Each row comes from the steps of one walk. Every step used is in the known rows, and no mark comes twice. Write the walk behind each row, first mark first.
Known rows
gero -> balel -> fuva -> farop: [42 -9 -18 -5 -11 -9 -10 -25 -4 17 -7 3 -23 1 -5 -18 -4 16 23 -10 -10 14]
tumu -> fuva -> balel: [45 -8 -21 -6 -12 -3 -11 -28 -9 20 -7 -3 12 7 -13 -10 -8 12 24 -6 -35 3]
gero -> balel -> fuva -> tumu -> tepiz -> tetuli -> losuvu -> farop: [49 -7 -26 0 -10 -26 -7 -49 -6 16 1 14 7 14 5 1 -34 17 41 -2 -35 9]
gero -> tetuli -> losuvu -> farop: [33 -20 -27 -8 -26 -10 -4 -41 -17 10 -25 6 -41 17 -8 -12 -16 3 11 -3 -16 16]
balel -> gero -> tetuli -> losuvu: [41 -16 -19 -16 -6 -6 -11 -40 -9 17 -21 -6 -28 17 -5 -14 -8 -4 17 5 14 14]
balel -> gero -> tetuli -> tepiz -> tumu -> fuva -> farop: [50 -7 -17 10 -1 -8 -27 -23 -5 18 -7 6 -23 33 -8 -23 -7 3 18 -4 -61 11]
tepiz -> tumu -> fuva -> farop: [42 -6 -12 1 -20 -7 -11 -8 -1 14 1 3 10 17 -26 -20 -2 7 5 -6 -75 4]
fuva -> tumu -> tepiz: [50 -1 -4 -15 -10 -7 -11 -22 -6 17 5 9 46 16 -6 -8 -3 6 22 -11 -25 7]
tetuli -> gero: [44 -14 1 -18 -4 -1 -13 -29 -8 18 -6 -9 -1 -3 -10 -12 10 7 1 3 6 9]
fuva -> farop: [43 -11 -13 -12 -18 -3 -8 -14 -3 13 -11 4 -20 7 -18 -17 3 3 4 -7 -39 8]
fuva -> tumu -> tepiz -> tetuli: [62 1 -12 -14 -5 -14 -6 -25 1 19 7 13 30 18 -8 -6 -12 2 22 -3 -47 4]
tumu -> tepiz -> tetuli -> gero: [57 -8 -15 -18 4 -11 -18 -31 3 24 2 1 -3 0 -9 -2 0 4 13 5 -26 5]
balel -> fuva: [38 -10 -5 -9 -10 -5 1 -19 -6 18 -3 -4 7 2 -2 -16 8 16 12 0 -7 13]
gero -> tetuli: [46 -10 -18 -15 -13 -4 -5 -28 -10 17 -15 4 -20 15 -8 -19 -1 1 11 -7 -1 16]
tepiz -> tetuli: [52 -8 -10 -15 -8 -8 -1 -23 1 17 -6 2 -13 6 -12 -13 0 2 1 3 -37 4]
tumu -> tepiz -> tetuli -> losuvu -> farop: [39 -14 -27 -10 -17 -16 -8 -35 -3 14 -10 10 -20 8 -8 2 -17 6 12 0 -63 3]
gero -> tetuli -> tepiz -> tumu -> fuva -> farop: [49 -6 -24 16 -14 -9 -21 -19 -7 16 -2 10 -15 32 -9 -24 -8 5 13 -13 -61 10]
tetuli -> gero -> balel -> fuva: [44 -12 -4 -11 4 -9 -15 -40 -8 22 -3 -11 -5 -9 3 -13 3 20 20 1 36 15]
gero -> tetuli -> losuvu: [39 -14 -25 -9 -19 -7 -5 -35 -11 15 -16 -3 -19 15 -6 -16 -9 -2 12 -3 12 13]
tetuli -> tepiz: [40 -11 4 -4 -7 0 -15 -22 -9 16 -5 -1 -1 9 5 -16 12 9 -2 -10 -17 5]
tetuli -> tepiz -> tumu: [40 -5 14 -3 -5 -4 -17 -17 -4 14 4 1 24 10 1 -20 13 6 -13 -12 -28 2]

Which walk is each row?
[57 -12 -8 -17 2 -8 -10 -33 0 20 -3 -5 -16 -1 -11 -10 1 2 1 11 -17 6]  tepiz -> tetuli -> gero
[59 -7 -17 -19 10 -14 -26 -43 1 26 1 2 -11 -4 -3 -3 -6 8 22 -3 -4 6]  tumu -> tepiz -> tetuli -> gero -> balel
[56 -1 -24 -1 -3 -23 -8 -43 -1 21 10 5 28 12 6 -3 -27 12 41 -2 -6 7]  gero -> balel -> fuva -> tumu -> tepiz -> tetuli -> losuvu
[47 -1 -8 -7 -9 -11 -5 -20 -6 20 10 7 51 14 2 -8 -4 16 33 -5 -18 12]  balel -> fuva -> tumu -> tepiz
[49 -11 -12 -21 -1 -4 -11 -33 -9 18 -20 0 -31 18 -6 -17 1 0 17 2 1 17]  balel -> gero -> tetuli
[59 -10 -9 -18 7 -12 -18 -45 -2 22 -5 -4 -25 -3 -7 -11 -5 6 10 4 5 7]  tepiz -> tetuli -> gero -> balel
[55 -10 -19 -8 8 -4 -27 -45 -13 21 -18 4 -28 16 10 -13 -7 3 26 -7 0 11]  fuva -> balel -> gero -> tetuli -> tepiz
[53 -7 3 -8 3 -12 -13 -43 -11 20 5 -7 26 3 4 -13 -8 18 29 2 33 16]  tetuli -> gero -> balel -> fuva -> tumu
[38 -5 -1 -4 -13 -6 -8 -13 -4 16 4 -4 34 15 -18 -19 4 10 2 -4 -50 3]  tepiz -> tumu -> fuva
[66 -5 -6 -6 9 -19 -9 -47 -3 22 8 -2 10 5 2 -10 -17 13 30 10 11 13]  tepiz -> tetuli -> gero -> balel -> fuva -> tumu
[39 -8 -7 -10 -5 -8 -6 -30 -7 19 -4 -3 -1 -1 3 -17 2 19 20 -8 15 13]  gero -> balel -> fuva
[54 -10 -27 3 6 -4 -27 -43 -15 24 -15 1 -22 25 5 -13 -13 9 37 -4 -23 10]  tumu -> fuva -> balel -> gero -> tetuli -> tepiz
[47 -4 -1 3 8 -5 -30 -30 -7 20 0 -3 26 16 0 -13 -3 11 17 -5 -50 -2]  tetuli -> tepiz -> tumu -> fuva -> balel -> gero
[68 -1 -11 -16 9 -17 -23 -47 -2 24 9 6 18 8 -3 -3 -17 6 30 -2 -7 7]  fuva -> tumu -> tepiz -> tetuli -> gero -> balel
[48 -3 0 -7 -5 -12 -4 -34 -10 17 3 1 28 10 4 -17 -9 17 30 -7 14 14]  gero -> balel -> fuva -> tumu
[60 1 -16 -5 -3 -17 0 -25 2 21 13 11 36 16 0 -6 -13 12 33 2 -40 9]  balel -> fuva -> tumu -> tepiz -> tetuli
[39 -18 -19 -8 -19 -14 0 -36 -6 10 -16 4 -33 8 -12 -6 -16 4 1 6 -52 4]  tepiz -> tetuli -> losuvu -> farop
[47 -4 -6 -10 1 -6 -20 -28 -4 19 -4 -5 29 12 -15 -12 -7 9 20 0 -48 0]  tepiz -> tumu -> fuva -> balel -> gero
